Known rows, with every step that occurs:
lisu/zedop/meru/felin/vovil/buzirok: 1	-3	14	-22	-26	17	-8	2	5	-50	-6	9	15	47	-39	-20	-29	-50	34	-11	11	-19
felin/vovil/buzirok: 1	10	-15	-48	19	29	31	-4	21	-44	-25	3	5	12	-4	19	-9	-30	38	-11	-28	-13
meru/levav/lisu: 19	13	35	34	-17	-14	6	-25	-5	-80	2	-6	-20	33	-32	-38	-39	-19	13	-40	94	1
buzirok/vovil: 9	16	-12	-2	6	7	36	4	-9	-71	5	3	-19	12	10	-2	-8	-26	18	-31	-16	7
zedop/lisu: 10	-4	19	-21	-24	0	3	4	18	-80	26	17	-20	32	-12	-36	-33	-19	17	-20	36	-25
vovil/buzirok: -1	9	-5	-15	8	11	25	-5	18	-61	-34	-6	6	15	9	-1	-14	-13	26	-20	-38	-27
lisu/felin: -2	-1	13	-15	-13	12	9	-7	-19	-57	23	-2	-1	21	-12	8	-29	-42	19	4	27	-7
lisu/zedop/meru/felin: 7	-2	28	-1	-41	4	-20	-1	-9	-63	1	8	7	53	-35	-38	-37	-46	18	-16	37	-18
felin/vovil: 9	11	-3	-42	7	23	20	-6	6	-51	-7	9	-5	17	-8	8	-16	-36	26	-12	12	-2
zedop/meru: 11	6	30	-16	-28	-6	-5	-11	-9	-69	1	15	-5	30	1	-43	-31	-24	19	-29	10	-21
lisu/felin/vovil/buzirok: -10	-1	-7	-48	8	32	25	-3	0	-38	13	0	9	14	-19	35	-19	-49	41	12	-6	-7
lisu/felin/vovil: -3	0	3	-43	-1	27	15	-5	-12	-43	29	4	0	18	-21	27	-24	-55	31	11	26	2
buzirok/vovil/felin: 9	20	-5	-2	18	0	36	20	-19	-58	44	1	-12	6	13	-2	-6	-18	6	-13	-40	17
levav/meru: 14	16	36	48	-10	-6	18	-28	-10	-67	12	1	3	20	-18	-36	-29	-21	5	-15	47	-11
levav/meru/felin/vovil: 7	21	35	34	3	-2	15	-18	-8	-60	40	-1	7	24	-47	-3	-28	-53	14	-5	45	2
levav/lisu/meru/felin: 13	4	40	78	-17	-4	3	-21	-23	-82	33	5	-5	27	-46	-22	-37	-27	10	-3	68	-12
levav/lisu/meru/felin/vovil/buzirok: 8	3	25	56	-2	10	16	-18	-9	-70	24	5	3	21	-50	-3	-30	-30	26	2	43	-14
meru/zedop/lisu/felin/vovil/buzirok: -5	-3	7	-5	-19	4	-11	-7	19	-55	14	20	1	22	-44	-14	-37	-48	38	-10	57	-3
meru/felin/lisu: 7	6	38	-2	-8	-8	-4	26	-16	-64	20	7	-1	28	-37	26	-32	-55	3	-32	18	-6
vovil/felin: 10	16	19	-9	7	-5	10	11	-14	-52	36	-1	2	14	9	-15	-19	-11	-5	1	-19	0
levav/lisu: 18	11	27	46	-24	-3	27	-28	-1	-80	-3	0	-16	21	-13	-22	-33	-13	3	-13	44	-9
levav/meru/zedop/lisu/felin/vovil: 7	6	38	50	-23	-7	-4	-27	0	-57	42	19	4	23	-60	-39	-45	-47	23	-5	105	5
buzirok/vovil/felin/lisu/meru: 15	4	15	11	17	3	23	38	-39	-50	54	19	-4	5	-9	2	-13	-21	5	-21	-18	13
lisu/meru: 11	-3	20	24	-2	14	-10	-6	-24	-68	7	14	4	22	-15	-32	-25	-17	20	-11	45	-24

Rows:
14	7	17	31	11	-6	10	33	-37	-48	45	23	-1	3	-19	-6	-18	-27	7	-27	4	21 -> buzirok/vovil/felin/lisu/meru/zedop
17	-3	45	7	7	0	-6	36	-38	-42	50	20	12	12	-19	-10	-28	-15	-5	-9	10	-7 -> vovil/felin/lisu/meru
10	0	22	53	-10	0	-30	-15	-22	-66	-8	21	10	19	-32	-46	-32	-25	23	-21	79	-10 -> lisu/meru/zedop
12	6	36	29	-20	-9	5	-24	-16	-73	25	-8	-15	33	-42	-22	-44	-32	18	-25	104	5 -> meru/levav/lisu/felin
9	4	20	20	-30	-16	-21	-9	16	-75	0	22	-10	28	-30	-48	-40	-31	17	-32	74	-6 -> meru/zedop/lisu
13	8	39	-18	-26	-15	-18	-12	-13	-71	7	9	-9	40	-17	-57	-38	-27	25	-50	56	-13 -> zedop/meru/levav
12	2	44	-4	-31	-7	-5	-23	-18	-63	34	11	-11	37	-42	-38	-45	-40	32	-27	84	-1 -> zedop/meru/levav/lisu/felin/vovil
11	6	30	12	-13	1	9	-23	-12	-64	28	-4	-15	31	-49	-11	-40	-40	26	-20	103	11 -> meru/levav/lisu/felin/vovil
19	3	36	96	-26	-7	-6	-35	-18	-78	0	16	-3	20	-41	-47	-42	-17	13	-13	99	-6 -> levav/lisu/meru/zedop
3	10	36	-9	-25	-16	-14	-2	-13	-72	26	9	-3	37	-21	-25	-33	-45	18	-25	7	-15 -> zedop/meru/felin
3	1	18	9	10	16	-12	4	-23	-61	37	13	8	26	-45	1	-23	-48	29	-3	42	-10 -> lisu/meru/felin/vovil
13	4	33	60	-9	6	8	-19	-19	-73	36	9	-4	24	-52	-9	-34	-35	19	1	67	-7 -> levav/lisu/meru/felin/vovil
14	20	39	79	-18	-19	-2	-37	-8	-65	-4	8	8	18	-34	-49	-37	-31	8	-24	82	2 -> levav/meru/zedop
21	5	34	39	-29	-5	-2	-24	-3	-74	-9	-6	-12	45	-44	-47	-43	-22	14	-35	111	-1 -> meru/levav/lisu/zedop
-1	-13	16	-10	-2	15	-8	15	11	-70	54	22	-1	33	-50	-18	-30	-36	40	-5	34	-29 -> zedop/lisu/meru/felin/vovil/buzirok
-6	-13	4	-53	-11	23	14	8	19	-55	46	15	-7	26	-31	3	-31	-41	41	6	22	-20 -> zedop/lisu/felin/vovil/buzirok
8	6	45	67	-30	-17	-9	-28	-4	-67	39	15	3	25	-54	-51	-48	-39	16	-10	104	-1 -> levav/meru/zedop/lisu/felin
-1	-12	11	-49	-18	20	7	7	8	-59	59	18	-14	30	-33	-3	-35	-45	33	6	47	-13 -> zedop/lisu/felin/vovil
9	2	29	41	-28	3	25	-27	-15	-70	26	-2	-12	21	-25	-4	-39	-29	10	7	54	-4 -> levav/lisu/felin
16	3	19	-5	-7	1	19	37	-30	-45	42	19	-3	19	-11	-11	-19	-28	6	-26	-21	12 -> buzirok/vovil/felin/lisu/zedop/meru
14	12	11	-5	14	-1	33	38	-28	-50	45	12	-10	5	1	11	-12	-23	1	-26	-33	18 -> buzirok/vovil/felin/lisu
16	-1	47	27	2	-9	-20	30	-37	-41	39	25	15	10	-30	-18	-33	-21	-3	-15	32	2 -> vovil/felin/lisu/meru/zedop
11	-15	25	4	-19	9	-14	6	0	-80	41	26	-11	32	-28	-50	-36	-15	24	-12	60	-33 -> zedop/lisu/meru
